Each row comes from the steps of one path. Every step used is in the known rows, and no mark comes twice. Write the path behind each row, first mark first.
Known rows:
m > j > a: [-0.658  1.744 -0.243  2.197 -0.570  0.551  5.588 -0.161 -0.394 -0.891
  0.003  0.533 -1.287  0.676 -0.235 -2.963 -0.152 -1.366 -0.539 -0.357
  0.242  1.107]
m > j: [-0.473 -0.729  0.386  3.045 -0.669 -0.086  2.747 -0.189 -0.285 -0.427
  0.591  0.375  1.854  0.173  0.482 -1.784  1.976 -1.162  0.562  0.116
 -0.544  0.351]
g > e: [-0.288 -0.231  0.599  0.243 -0.736  0.692  1.422 -0.592  0.761  1.393
 -0.583 -0.059 -0.582 -0.736  0.416 -3.982  0.518  0.414 -0.985 -0.643
  0.099  0.840]
e > g > b > s > x > a > j: [-0.487 -4.336  1.832 -2.863  0.718  2.807  2.708  0.258  1.615 -1.462
 -1.154  0.898  0.236  0.626 -2.005 -6.530  1.070 -3.110  1.501  0.091
 -0.047 -0.518]
s > b > g > e > a > j: [-0.686 -3.208  0.006 -4.800  0.964  2.767  4.200  0.452  1.406 -0.054
 -1.959  1.146  0.290  0.298 -3.062 -4.865 -2.472 -1.222  1.500 -0.178
  0.354 -0.096]
b > a: [-0.830  3.764  0.138 -0.891 -0.125  2.862 -2.617 -1.184  0.094 -0.338
  0.724  0.953 -0.097 -0.130 -1.295 -0.990 -0.709 -0.587  0.098  1.100
 -1.070  0.616]
j > a: [-0.253  2.389 -0.640 -0.673  0.011  0.579  3.081  0.029 -0.131 -0.536
 -0.522  0.168 -3.008  0.472 -0.694 -1.270 -1.850 -0.224 -0.995 -0.552
  0.693  0.776]
m > j > a > e > g > b > s: [-0.063 -0.951  1.172  2.956 -0.951 -1.316  7.719  1.474  0.810 -0.178
  0.448 -1.210  0.443  0.882  0.714 -6.229  0.515 -1.877  0.004 -0.916
  0.284  1.295]
s > b > a: [-0.547  3.465 -0.558 -2.517  0.380  3.032  0.813 -0.032  0.328 -0.965
  0.377  2.102  1.600 -1.361 -1.627 -1.735 -0.510 -0.776 -0.883  0.642
 -0.867  0.181]
b > s > x: [ 0.114 -0.759  1.482 -0.344  0.038 -2.963  0.791  0.097  0.777 -1.694
  0.902  0.682 -0.589 -0.512  2.655 -4.530  0.511 -2.474  0.018  1.181
  0.176 -0.387]
x > a: [-0.348  2.114 -0.015 -1.177  0.169  3.683 -2.332 -0.908  0.645 -1.174
  0.569  1.396 -0.089  0.046 -1.342 -1.197  1.231 -0.800 -0.328  0.358
 -0.853  0.000]
m > j > a > e > g > b: [ 0.243 -2.071 -0.019  3.897  0.179  1.188  8.305  1.596  0.271  0.324
 -1.136 -1.327  0.713  0.270 -0.929 -4.624 -0.336  0.189 -0.640 -1.668
  1.270  1.304]
e > g > b > a > j > m: [-1.340 -1.578  1.005 -2.527  0.745  1.624 -0.489  1.439 -0.346  0.048
 -2.393  0.511  1.161  2.459 -4.784 -1.311 -2.803 -1.818  0.592 -1.267
  0.655  0.627]
s > x > a > j > m: [-0.399 -1.102  0.920 -3.197  0.768  0.368 -2.319  0.577  0.357 -2.308
 -2.279  2.263 -1.482  2.022 -3.179 -1.225 -2.209 -2.982 -0.148 -0.530
  1.652 -0.103]
e > g > b > a > j: [-0.957 -2.499  0.749 -2.165  0.451  4.596  2.023 -0.005  0.436  0.752
 -1.857 -0.170  0.918  0.896 -4.076 -2.804 -1.036 -0.894  1.820 -0.165
 -0.325  0.385]
s > b > g > e > a > j > m: [-1.083 -2.258  0.294 -5.012  1.241 -0.155  1.774  1.877  0.538 -0.752
 -2.561  1.727  0.972  1.674 -3.851 -3.148 -4.188 -2.311  0.287 -1.223
  1.170  0.285]
j > m: [-0.393  0.782  0.321 -0.516  0.250 -2.539 -2.339  1.406 -0.761 -0.616
 -0.734  0.693  0.440  1.604 -1.029  1.334 -1.973 -0.990 -1.081 -1.036
  1.027  0.344]
e > a > j: [ 0.024 -2.224 -0.067 -2.929  0.288  1.831 -0.413  0.485  0.742 -0.258
 -1.065  0.745 -1.760  2.312 -2.979 -0.739 -2.765 -0.134  2.343  0.552
  0.912 -0.360]
x > a > e > g > b > s: [ 0.212 -0.596  1.284  0.406 -0.323  0.925  1.742  0.914  1.506 -0.343
  0.772 -0.596  1.155  0.466 -0.111 -4.910  1.414 -1.500  0.125 -0.379
 -0.408  0.448]
x > a > e > g: [ 0.663  0.656  0.134  0.567  0.281  1.812 -1.053 -0.140  1.547 -1.040
 -0.288 -0.030 -0.712  0.240 -2.233 -2.716 -0.428  0.125 -0.278 -0.866
 -0.213  0.448]
e > g: [-0.390 -1.778  0.388  0.133  0.759 -0.125  0.900  0.399  0.261 -0.045
 -0.192 -0.524  1.110  0.089 -1.350 -2.227  0.063  0.189  0.331 -0.963
 -0.850 -0.148]
m > j > a > b > g: [-1.369 -1.630 -0.880 -0.396  0.792  0.393  7.597  0.459 -0.066 -1.026
 -0.505 -0.632  1.415 -1.217  0.718 -2.811 -1.088 -2.310 -0.008 -1.113
 -0.168  0.315]

Which path is each row?
[-0.417 -0.746 -1.182  0.697 -0.343  0.385  7.393  1.215  0.075 -0.479
 -0.335  0.066 -0.202 -0.716  0.996 -2.652 -0.709 -0.489 -1.165 -1.539
  1.057  0.293]	m > j > a > b
[ 0.220  1.993  0.251  0.732  0.038  1.091 -1.314 -0.377  1.061 -0.375
 -0.174 -0.316 -0.673  0.106 -2.281 -2.594 -2.014  0.366  0.033 -0.177
 -0.434  0.968]	b > a > e > g
[ 0.363  0.301 -0.050  3.205 -0.298 -0.770  5.411  0.451  0.662 -0.808
 -0.757 -0.683 -1.686  0.776 -1.398 -4.133 -1.529 -0.300 -0.450 -1.394
  0.672  1.371]	m > j > a > e > g
[ 0.032 -0.850  0.258 -1.792  0.145 -2.753  5.031  1.278  1.053 -1.820
  0.220  0.519 -2.022 -1.243  3.108 -5.493 -1.363 -2.069 -1.289 -0.153
  1.421 -0.440]	j > a > b > s > x
[-0.346  0.402  0.021 -0.599  0.104  1.878 -0.364  0.204  0.966  0.736
  0.508  0.819 -0.886  0.478 -0.584 -4.820 -1.158  1.209 -0.194  0.256
  0.275  0.558]	g > e > a
[-0.211 -3.221  1.529 -2.970  0.179  2.886  2.122 -0.052  1.418 -1.457
 -1.036  1.258 -0.660  0.525 -1.011 -4.856  0.992 -3.251  1.272  0.774
  0.600 -0.445]	g > b > s > x > a > j
[-0.381 -1.184  0.254 -3.183  0.488 -0.954 -2.666  1.859 -0.078 -0.809
 -1.702  1.336 -1.259  3.659 -3.779  0.770 -4.274 -1.123  1.076 -0.531
  1.829  0.000]	e > a > j > m
[ 0.671  4.154 -0.153  0.733 -0.746  1.391 -2.343 -0.859  0.883 -0.386
  0.040  0.182 -1.992 -0.009 -1.050 -0.392 -2.366  0.184 -0.315  0.838
  0.506  1.248]	b > a > e
[-0.427 -3.917  0.320  0.794  1.119  1.697  3.928  1.570 -0.101  1.056
 -0.638 -1.255  3.133 -0.299 -0.858 -2.838  1.016  0.620  0.009 -1.258
 -0.084 -0.045]	e > g > b
[-0.591 -0.684  1.823 -3.727  0.002 -1.434 -2.496  0.545  0.791 -2.611
 -1.255  2.247 -1.569  2.391 -2.054 -2.617 -1.556 -4.392  0.322 -0.030
  1.044 -0.152]	b > s > x > a > j > m
[-0.577 -2.667  1.515  0.133  0.001 -0.817  3.382  1.446  0.467  0.523
  0.784 -1.098  2.547  0.295  0.834 -4.444  1.787 -1.345  0.629 -0.470
 -0.894 -0.018]	e > g > b > s
[-0.314 -1.657  0.668 -2.524 -0.058 -2.060 -1.314  1.202 -0.377 -0.388
 -2.508  0.626 -1.068  2.759 -3.055  1.755 -2.997 -1.760  0.470 -1.210
  1.670  0.154]	a > j > m
[-1.566 -1.700 -0.215  0.192 -0.058  1.165  8.430 -0.215  0.653  0.445
 -0.972 -0.570  0.840 -1.890  1.108 -6.714 -0.363 -1.675 -0.966 -1.641
 -0.095  1.152]	m > j > a > b > g > e
[ 0.474  1.898 -0.304 -0.552  0.449  1.232  1.487  0.580  1.251 -0.885
 -0.511  0.623  0.677 -0.857 -2.503 -3.211 -1.885  0.218 -0.744 -0.582
 -0.209  0.553]	s > b > a > e > g
[-0.582 -1.595  1.526 -0.765  1.110  2.120  1.461  0.415  1.257 -1.967
  0.929  1.101  1.740 -0.653  0.265 -7.498  2.509 -2.631 -0.237  0.400
 -0.795 -0.389]	e > g > b > s > x > a
[ 0.629  2.376 -0.148  1.294 -0.365  2.914  0.305  0.099  0.634  0.539
 -0.363 -0.464 -0.240 -0.384 -0.829 -1.014 -1.664  0.578 -0.567  0.551
  0.979  1.297]	g > b > a > e
[ 0.886 -1.197  0.176  1.481  0.152 -1.264  0.806  0.565  0.981 -0.108
 -0.797 -1.127 -0.674  0.242 -1.131 -1.843 -1.439  0.855 -0.024 -1.096
  0.488  0.465]	a > e > g
[ 0.835 -3.403  1.557  1.465  0.473 -2.516  4.069  1.513  1.306 -0.928
 -0.035 -0.782  0.534 -0.753  2.063 -6.413  0.089 -1.467 -0.229  0.002
  1.204  0.025]	a > e > g > b > s > x
[ 0.704  0.125  1.319  0.289  0.229 -0.583 -0.376 -0.084  2.174 -2.296
  0.456  0.531 -1.123 -0.148 -0.205 -6.167 -0.031 -1.825 -0.219  0.065
 -0.129  0.170]	b > s > x > a > e > g
[ 0.058 -1.535 -0.680 -2.111  1.116  2.378  1.161  0.673  1.215 -1.798
 -0.123  1.430  0.472 -2.160  0.943 -3.436  0.367 -0.605 -1.410 -0.425
  0.861 -1.079]	s > x > a > b
[-0.144 -0.853 -0.027 -2.481 -0.267 -1.641  0.524  1.870  1.204 -0.533
  1.878  0.363  0.549  0.384  1.869 -2.925 -1.088 -0.610  0.546  0.309
  0.097 -0.749]	e > a > b > s
[-0.881  1.728  0.048 -0.128  0.362  4.540  0.118 -0.078 -0.279  0.634
  0.333  0.246  1.812 -0.524 -1.049 -1.692  0.183 -0.198 -0.159  0.684
 -0.503  0.681]	g > b > a
[-0.792 -3.168 -0.679 -2.149  1.248  0.039  3.008  0.606  0.210 -0.311
 -0.438 -1.023  2.467 -1.847  0.893 -0.559 -0.947 -1.201  0.394 -0.768
 -0.367 -0.583]	a > b > g
[-0.062 -2.300  0.766 -1.766  0.173 -1.619  2.568  1.343  1.874 -0.793
  0.957  0.986 -0.491 -1.295  3.262 -8.306 -0.777 -0.946 -0.755  0.359
  1.106 -0.582]	g > e > a > b > s > x
